Every row comes from one small tree of marks. The marks that hang from a mark follow it in brackets, in the order of their numbers. Every link used is in the known rows. Which tree was each row made from?
Known rows:
Z_213{Z_910}: [ 0.17 -1.83  0.13  0.31 -0.07  0.33 -0.18 -0.85  0.33  0.75 -0.88 -1.73
  1.80 -0.20 -0.09  0.24 -0.20  0.53  0.59 -0.02 -1.15  0.23  0.54 -0.28]
Z_565{Z_166{Z_186{Z_261} Z_846{Z_910{Z_213}}}}: [ 1.52 -2.09 -1.36 -0.86  2.69 -1.00 -2.76  3.33  3.64  4.89 -0.62  1.07
  1.88  1.24  0.80  1.48 -0.85 -0.33  0.45 -2.50 -2.06 -0.79  2.27 -0.84]
Z_565{Z_166}: [ 1.02  0.36  0.13  0.18 -0.49 -0.13 -1.60  0.69 -0.18  0.76 -0.33  0.40
  0.77  0.72  0.18 -0.26 -1.32 -1.14  0.26  0.83 -0.50  0.94  0.01  0.73]
Z_261{Z_565{Z_166{Z_186 Z_846{Z_910}}}}: [ 0.73 -0.90 -1.02  2.49  1.35  0.12 -1.97  4.61  2.44  2.17  1.18  0.15
  0.40 -0.04  0.15  1.63 -1.63 -1.26 -0.11 -2.56 -1.37 -2.07  2.22 -1.80]
Z_910{Z_846}: [-0.12  0.04  1.23 -0.03 -0.61  0.24  1.23 -1.81 -0.39  1.25  0.08 -1.63
  1.08  0.72  0.63 -0.02 -0.62  0.42 -0.51 -1.09  0.36 -0.50 -0.31  0.22]
Z_704{Z_166{Z_565 Z_846} Z_344{Z_869}}: [ 0.96  0.35 -2.56 -0.03  5.02 -0.17 -1.02 -0.96 -0.89  2.71  2.41 -1.76
  0.49  0.72 -0.23  0.33  2.46  1.00  0.49 -1.80 -2.76 -0.40  1.27 -0.24]
Z_704{Z_166{Z_846} Z_344{Z_869}}: [ 0.81  1.15 -2.03  0.03  3.24  0.04 -0.13 -2.36 -1.37  1.64  0.91 -1.65
  1.15  1.43 -0.57 -0.65  1.34  0.59 -0.15 -1.05 -2.19  0.88  0.73  0.74]
Z_704{Z_166{Z_186} Z_344}: [-0.33 -0.29 -1.04 -0.11  0.64 -0.45 -2.05 -0.79  0.59  1.49  1.14  0.00
  2.12  1.46 -1.34 -1.19 -0.59 -1.23  0.00 -1.25 -2.00  2.15  0.82 -0.49]
Z_869{Z_344{Z_704{Z_166{Z_186{Z_261} Z_565}}}}: [-1.42 -1.20 -0.94 -0.07  2.53  0.13 -2.32  1.89 -1.61  4.70  4.76  1.38
 -0.88  0.47 -2.42 -0.73  2.76 -2.63  2.21  0.62 -4.04 -1.04  1.42 -2.74]
Z_565{Z_166{Z_186 Z_846{Z_910}}}: [ 1.35 -0.52 -1.36  0.34  1.34  0.14 -2.04  3.28  2.82  2.38  0.82  0.73
  0.23  1.31  0.33 -0.28 -1.92 -0.59  0.29 -2.03 -0.69 -0.34  1.64 -1.31]
Z_846{Z_910{Z_213}}: [-0.08 -2.64 -0.81 -0.47  1.58 -0.15 -0.16  0.90  1.61  1.41 -1.42 -1.46
  0.00 -0.33  1.25  1.19  0.01  1.49 -1.11 -2.86 -0.69 -0.38  1.58 -1.76]
Z_846{Z_910}: [-0.91 -0.98 -0.16  0.28  1.36 -0.06  0.21  1.13  0.97  0.94  0.09 -0.62
 -1.15 -0.11  0.03  0.36 -0.66  0.53 -0.36 -2.03  0.65 -0.57  0.75 -1.34]
Z_869{Z_344}: [-0.68  0.18  0.05  0.44 -0.12  0.16  0.61 -0.30 -1.48  0.52  0.81 -0.63
 -2.01 -0.61 -0.07 -0.76  0.53 -0.31 -0.18  1.30 -0.94 -0.93  0.11 -0.70]
Z_344{Z_704{Z_166{Z_186 Z_846{Z_910{Z_213}}}} Z_869}: [ 0.40 -2.51 -3.10 -0.40  2.93  1.81 -1.35  0.90  0.15  2.88  0.87 -0.91
  0.78  1.63 -0.65 -1.10  1.65  0.54 -0.54 -3.23 -3.74  0.22  3.16 -3.60]
Z_186{Z_166{Z_565 Z_846{Z_910}} Z_261}: [ 0.33  0.11 -0.77 -0.50  6.38 -1.49 -0.77  3.44  3.05  6.48  3.63  1.37
 -0.76  0.14 -0.63  2.29  2.98  0.11  3.28 -3.13 -0.45 -3.39  2.39 -1.38]
Z_869{Z_344{Z_704}}: [-0.45  0.11 -1.06  1.00 -0.51  2.00  1.12  0.00 -3.71  0.70  1.20 -0.22
 -2.16 -0.61 -0.81 -1.88  1.62 -0.98 -0.17  2.79 -1.99 -0.80  0.50 -1.65]
Z_261{Z_186{Z_166{Z_846}} Z_565}: [ 1.32  1.85 -0.97  2.41  2.36  0.30 -0.27  2.24  1.83  1.44  2.66  1.21
  0.82 -0.09 -0.84  2.65  1.96 -2.06  1.27 -0.33 -2.02 -2.84  2.88 -0.21]
Z_344{Z_704{Z_166} Z_869}: [-0.56  0.13 -1.22  0.42  0.78  1.49 -0.64 -1.60 -3.61  0.78  1.36 -0.37
  0.35  1.17 -1.87 -1.83  1.58 -1.02  0.07  0.32 -2.39  1.26  0.58 -1.10]
Z_261{Z_565}: [-0.42 -0.42  0.29  2.12  0.08 -0.12 -0.15  1.32 -0.39 -0.25  0.42 -0.52
  0.16 -1.33 -0.26  1.99  0.24 -0.60 -0.31 -0.53 -0.62 -1.63  0.64 -0.60]
Z_869{Z_344{Z_704{Z_166{Z_565}}}}: [-0.37 -0.61 -1.30  0.64  2.15  1.20 -0.53  0.13 -2.89  2.65  4.26 -0.60
 -2.22  0.27 -1.46 -0.77  3.25 -1.35  1.31  0.95 -3.52 -0.65  1.45 -2.66]
Z_166{Z_186{Z_261} Z_565 Z_846{Z_910}}: [-0.24 -1.60 -1.38 -0.36  4.70 -1.06 -1.58  4.55  3.61  4.61  2.92  1.30
 -0.60  0.01 -0.06  1.84  1.18  0.46  1.80 -3.49 -0.67 -3.14  1.79 -2.16]
Z_869{Z_344{Z_704{Z_166}}}: [-0.46  0.12 -0.79  0.72  0.41  1.60  0.48 -1.24 -3.43  1.67  2.60 -0.47
 -1.55  1.04 -1.91 -1.99  1.93 -1.85  0.35  1.91 -2.92  0.56  1.02 -1.70]

Which tree is each row?
[-0.05 -2.76 -1.21  1.01  3.32 -0.90 -1.14  4.20  3.37  3.95  0.12  0.10
  1.26 -0.65  0.54  3.60  0.71  0.22 -0.09 -3.83 -2.16 -3.36  2.93 -2.23] => Z_166{Z_186{Z_261{Z_565}} Z_846{Z_910{Z_213}}}
[-0.30 -0.81 -1.65  0.17  2.57  1.24 -1.48 -0.11 -3.21  1.77  2.83 -0.52
 -0.25  0.22 -1.43 -0.87  2.75 -0.67  0.91 -0.53 -2.90  0.05  0.99 -2.13] => Z_344{Z_704{Z_166{Z_565}} Z_869}
[ 1.49 -1.87 -0.82  1.51  3.61 -1.09 -1.31  3.63  2.12  4.85 -0.55 -0.62
  1.47 -0.09  1.02  4.17  0.27 -0.47  0.09 -2.45 -2.23 -2.68  2.59 -0.43] => Z_186{Z_261{Z_565{Z_166{Z_846{Z_910{Z_213}}}}}}
[ 0.01 -0.25  0.45 -0.45 -0.32 -1.41 -3.33  2.36  1.06  2.90  0.15  2.55
  2.25  1.04 -0.72 -0.13 -1.86 -2.61  1.18  0.32 -1.08  0.63 -0.16  0.69] => Z_565{Z_166{Z_186{Z_261}}}
[-0.74  0.36 -1.03  0.06  1.76 -0.39 -1.05 -2.60 -2.23  1.15  0.21 -1.58
  1.41  0.85 -1.05 -1.09  0.44 -0.10 -0.66 -0.86 -1.82  1.71  0.12  0.38] => Z_704{Z_166 Z_344{Z_869}}
[ 0.71 -0.55 -0.75  0.04  2.33 -0.73 -2.42  3.74  2.98  4.37  0.95  1.86
  0.83  1.43 -0.21  0.52 -1.48 -1.32  1.32 -1.84 -0.62 -0.89  1.15 -0.39] => Z_565{Z_166{Z_186{Z_261} Z_846{Z_910}}}
[ 0.48  1.53  0.16  1.21  3.29 -1.24 -0.13  2.10  1.07  4.31  2.22  1.49
  1.14 -0.28 -1.21  2.85  2.44 -1.62  2.41 -0.58 -1.08 -3.34  1.91  0.42] => Z_186{Z_166{Z_846} Z_261{Z_565}}
[ 0.00 -0.06  0.84  1.89  0.66 -1.48 -2.11  2.39 -0.50  2.73  0.17  0.99
  1.61 -0.55 -0.59  2.52 -0.77 -2.58  0.76  0.55 -1.16 -1.33  0.20  1.03] => Z_186{Z_261{Z_565{Z_166}}}
[ 0.53 -0.27 -2.69 -0.26  4.20 -0.24 -2.51  0.32  0.23  2.80  2.74 -0.75
  1.18  0.79 -0.52 -0.41  1.61  0.48  0.66 -2.49 -3.23 -0.18  1.57 -1.21] => Z_704{Z_166{Z_186 Z_565 Z_846} Z_344{Z_869}}
[ 0.52 -3.15 -1.87 -1.21  5.00 -1.02 -2.04  4.33  4.29  5.18  1.33  0.48
  0.48 -0.20  1.04  2.62  1.63  1.38  1.15 -4.18 -1.98 -2.92  2.77 -2.60] => Z_166{Z_186{Z_261} Z_565 Z_846{Z_910{Z_213}}}
[-1.04 -0.91 -1.72 -0.38  2.81 -0.75 -3.35  0.03 -0.52  2.10  2.10 -0.68
  1.50  0.20 -0.94 -0.79  0.60 -0.17  0.27 -2.26 -2.92  0.84  0.85 -1.60] => Z_704{Z_166{Z_186 Z_565} Z_344{Z_869}}
[-0.57 -0.16 -1.50  1.81  2.45  0.80 -1.74  1.80 -1.88  3.26  2.71  1.07
  1.74  0.73 -2.59  0.51  2.21 -2.31  1.06 -0.65 -3.69 -1.78  1.77 -1.57] => Z_344{Z_704{Z_166{Z_186{Z_261{Z_565}} Z_846}} Z_869}
[-0.27  0.40 -0.01  1.70  4.48 -1.21  0.03  3.31  2.11  5.22  2.33  0.87
  0.04 -0.51 -1.26  3.08  1.91 -1.14  1.96 -2.63 -0.54 -3.96  2.53 -1.02] => Z_186{Z_166{Z_846{Z_910}} Z_261{Z_565}}
[ 2.01 -2.12 -1.81 -0.44  1.66  0.14 -2.39  3.02  3.56  2.88 -0.74 -0.01
  1.32  1.26  1.57  0.62 -1.26  0.46 -0.50 -2.66 -2.06 -0.09  2.51 -1.69] => Z_565{Z_166{Z_186 Z_846{Z_910{Z_213}}}}
[-1.49 -1.04  0.55  1.51  0.32 -1.28 -1.96  3.13  0.83  1.90  0.89  1.62
  1.49 -1.11 -1.04  2.06 -0.35 -1.97  0.63 -0.79 -1.08 -2.12  0.64 -0.66] => Z_166{Z_186{Z_261{Z_565}}}
[-0.81 -0.83 -1.64  0.41  3.31  0.94 -0.31  1.93 -0.28  5.18  3.99  0.79
 -1.60  1.78 -2.50 -1.27  1.89 -1.88  1.50 -0.71 -3.09 -1.41  2.31 -3.05] => Z_869{Z_344{Z_704{Z_166{Z_186{Z_261} Z_846{Z_910}}}}}
[ 1.15  1.22 -0.57 -1.02  5.03 -1.39 -1.00  2.26  1.94  5.66  3.50  1.91
  0.35  0.24 -0.61  1.93  3.48 -0.38  3.56 -1.03 -1.08 -2.92  1.69  0.09] => Z_186{Z_166{Z_565 Z_846} Z_261}
[ 0.36 -0.98 -2.30  1.08  4.69  1.68  0.63  1.58 -1.03  4.14  5.12 -1.37
 -3.57  0.87 -1.18 -0.20  3.68 -0.16  1.12 -1.20 -3.12 -2.14  2.92 -3.68] => Z_869{Z_344{Z_704{Z_166{Z_565 Z_846{Z_910}}}}}
[ 0.35 -1.67 -1.84  0.12  3.59  0.13 -1.22  4.08  3.45  2.60  2.68  0.19
 -1.22 -0.08  0.53  0.94  0.65  1.16  0.73 -3.68 -0.78 -2.58  2.14 -3.00] => Z_166{Z_186 Z_565 Z_846{Z_910}}
[ 1.27 -0.79 -1.65  1.94  3.94  0.05 -0.39  3.26  3.58  2.78  1.34 -0.26
  0.82 -0.47  0.41  3.82  1.90 -0.46  0.11 -3.03 -2.72 -3.21  4.46 -1.85] => Z_261{Z_186{Z_166{Z_846{Z_910{Z_213}}}} Z_565}
[ 1.81  0.10 -1.07  0.61  2.18  0.27 -0.45  1.91  1.67  2.43  0.50 -0.34
 -0.47  1.24  0.60  0.52 -0.97  0.01  0.32 -1.56 -0.22 -0.55  1.33 -0.30] => Z_565{Z_166{Z_846{Z_910}}}
[ 1.45  0.64 -0.08  2.03  2.01 -0.87 -1.20  2.69  0.32  3.25  0.83  0.94
  1.25  0.15 -0.22  2.95  0.29 -1.94  1.23  0.33 -1.59 -2.26  0.92  1.29] => Z_186{Z_261{Z_565{Z_166{Z_846}}}}
[ 0.34 -1.05 -2.79  0.63  5.15  1.62 -0.34  1.29 -1.30  3.35  3.68 -1.24
 -1.63  0.86 -1.01 -0.10  3.17  0.60  0.90 -2.77 -2.56 -1.45  2.34 -3.17] => Z_344{Z_704{Z_166{Z_565 Z_846{Z_910}}} Z_869}
[ 0.43  0.18 -0.56 -0.62  1.73 -0.59 -0.88  1.96  2.21  2.66  1.24  2.08
  1.10  0.95 -0.55  0.41  0.32 -0.67  1.36 -0.64 -0.75 -1.31  0.58  0.16] => Z_166{Z_186{Z_261} Z_846}
